Each row comes from the steps of one walk. Every step used is in the known rows, and no mark comes twice. Write the walk behind each row, first mark first.
Known rows
paku-toru-dabu-robuza: [17.2 -2.1 -5.1  3.4 -4.6  3.4 44.0 -1.6 -9.5  0.7  6.8 -3.8 -2.3 44.0
 -7.4  0.1]
tulu-toru-dabu-robuza-zepaz: [ 18.0 -23.0  -5.7   2.1  -4.9  -9.0  47.0   7.4 -12.6  -0.8   4.3 -10.1
  15.1  37.3  -7.2  -8.7]
tulu-toru-dabu: [ 19.8 -20.4  25.8 -10.4 -12.6  23.6  17.8   1.7 -12.5   3.3  25.3 -15.2
   7.6  51.5  -7.0   6.8]
dabu-robuza-zepaz-toru: [  9.5 -22.0  19.8  -6.4   3.3   2.1   3.6 -12.6  -8.4  13.6 -17.3 -23.7
  18.6  -6.0 -14.4  -4.5]
dabu-robuza-paku: [ 10.6   5.2 -20.2   9.3  -4.0  17.0 -27.7  -5.5   5.2  15.1   7.3 -20.9
   9.3 -23.6 -17.9  -5.4]
zepaz-toru-dabu: [ 16.3 -19.1  43.9 -18.7  -0.1   6.5   8.0  -6.3 -18.3  21.6  17.0 -17.8
  11.1  22.6 -10.5  13.5]
zepaz-toru: [ 11.0 -17.8  50.2 -19.2  -4.5  33.6 -25.2 -17.5  -8.0  15.6   4.0 -29.2
  10.8   8.3 -13.7  11.0]
dabu-robuza-zepaz-toru-paku: [  8.5 -19.6   8.4   4.9   7.5 -15.9   2.1  -5.5 -12.3  -4.8  -3.9 -32.9
  27.4 -46.7 -17.4  -6.3]
toru-dabu-robuza-paku-zabe: [  4.1  23.6 -12.4   5.0   5.9 -13.5  25.1  -1.8  11.4  26.7  22.8  -5.3
   3.4 -22.3 -11.4 -10.4]
toru-dabu-robuza: [ 14.1 -14.6 -11.5  -3.4  -5.7   2.8  40.5   2.2  -8.2  22.7   0.8  -7.8
   6.0  20.2  -9.6   2.7]
toru-paku-zabe: [ -0.7   9.6  13.1  -3.9  -4.8  28.0  10.9 -25.8  13.8  -1.8   5.4 -24.8
   4.6 -44.2 -10.2  -2.0]
zepaz-toru-paku-robuza: [ -2.4  -5.8  49.0  -8.6   4.1  27.2 -48.7 -12.2  -4.6   5.8   9.2 -32.7
  14.4  -9.4 -14.4  11.1]
paku-zabe: [  0.3   8.1  24.0 -13.9  -9.6  44.7  13.9 -32.6  18.5  16.9  -8.6 -16.5
  -4.7  -5.1  -6.8  -0.4]
robuza-dabu: [ 14.1  -3.8  -0.6  -0.6 -12.1  31.4  17.4 -28.3  -6.6   1.4   6.8  -6.3
   6.3  26.8  -6.4   8.3]
tulu-robuza: [ 25.3 -21.1  27.7  -3.4 -14.0  72.0 -27.6 -13.0  -9.4   5.7 -10.0 -24.9
   4.9  45.8  -9.8   5.4]
zepaz-toru-dabu-robuza-paku: [ 14.2  -2.6  11.3   0.0  10.9 -24.9 -10.8  13.2 -13.2  26.0  34.2 -18.1
  19.3  -8.3 -18.0   1.1]
zepaz-toru-paku: [  9.4 -16.4  38.5  -8.1  -0.1  17.5 -28.8 -10.5 -10.7  -2.7  17.1 -37.6
  20.0 -31.9 -16.7   8.9]

Which walk is each row?
[ 16.6 -15.4 -22.6   3.4  -2.0 -11.8  55.1  -8.4 -12.0  11.8 -18.4  -5.1
   8.8   5.4  -7.2  -4.6]  toru-dabu-robuza-zepaz
[ -0.6   1.6  36.7   0.0   6.7   8.8 -25.3 -15.3 -12.4  -4.0  26.0 -17.2
  20.1  10.8 -10.1  12.2]  zepaz-toru-paku-robuza-dabu
[ 13.9  16.5 -11.6  17.0  -3.4  17.8 -26.1 -10.9   5.1  -6.8  13.1 -17.3
   1.3  -2.0 -14.8  -7.9]  dabu-robuza-paku-toru
[ 18.3 -19.5  32.2 -12.5   3.9  -7.9  22.1 -17.6 -20.9  11.1  -1.7 -16.1
  13.7  10.8  -7.5   6.4]  robuza-zepaz-toru-dabu
[ 11.3 -14.1 -18.2   3.3  -7.0  16.3  22.6 -19.9   0.1   7.7 -32.5 -15.9
   8.2  -8.1 -10.6  -7.9]  dabu-robuza-zepaz
[ 17.7  -4.5  -6.1   8.5  -2.6  -8.3  -2.7  20.1  -6.6   7.7  42.8 -15.2
  14.9  18.3 -14.2  -6.7]  tulu-toru-dabu-robuza-paku
[  5.8  -8.2  43.7 -12.6   7.6   1.0   1.2 -18.9 -12.4  19.2 -10.2 -11.6
   9.4  32.9  -5.0   9.0]  paku-robuza-zepaz-toru-dabu
[ -0.9   1.3  13.0   1.0  -6.4  41.6 -31.6 -19.0   3.3   0.1  -4.9 -25.2
   4.8  -8.5 -10.8   8.4]  toru-paku-robuza
[ 15.9   4.2 -26.2   8.9   1.0 -10.5   5.4   5.7  -5.5  20.6  20.4 -10.0
   9.5 -11.0 -14.2  -2.0]  toru-dabu-robuza-paku
[  2.8  -0.2  17.9   8.8  -6.2  26.1 -16.3  -7.6  -6.2 -24.2  34.6 -15.2
  16.5  40.7  -7.1   4.6]  tulu-toru-paku-robuza-dabu
[  2.3   8.0  10.1  -1.0  -8.1  41.0  -5.6 -30.4  -0.6   8.5  -2.1  -0.9
   1.2  47.8  -3.8  10.8]  paku-robuza-dabu
[ -4.1  -0.2  19.2  -0.3  13.3 -18.4  23.4 -12.9   5.5  -0.7  -2.3 -27.6
  21.6 -57.3 -13.6 -14.4]  dabu-robuza-zepaz-toru-paku-zabe
[ 22.4  19.0   0.9  10.9  -2.7   7.5  -7.9 -15.2  -8.2  -7.3  29.2  -9.6
  -2.6  12.7  -8.4   2.7]  robuza-paku-toru-dabu
[ 11.8 -18.2  25.9  -1.7   3.3   2.0 -13.3 -21.8 -14.6 -11.8  -2.1 -35.7
  22.8 -45.5 -14.2   1.9]  robuza-zepaz-toru-paku
[  0.7   8.7  -0.9   9.3  -3.1  23.9  -7.8 -23.3  -4.8 -10.3  11.4 -10.2
  10.6  10.2  -6.5   9.0]  toru-paku-robuza-dabu
[  1.8   1.4   0.9   7.1  -2.7  24.3 -18.3 -30.7   0.9  -9.8 -24.8 -23.0
   7.6 -21.5  -7.9   1.1]  toru-paku-robuza-zepaz
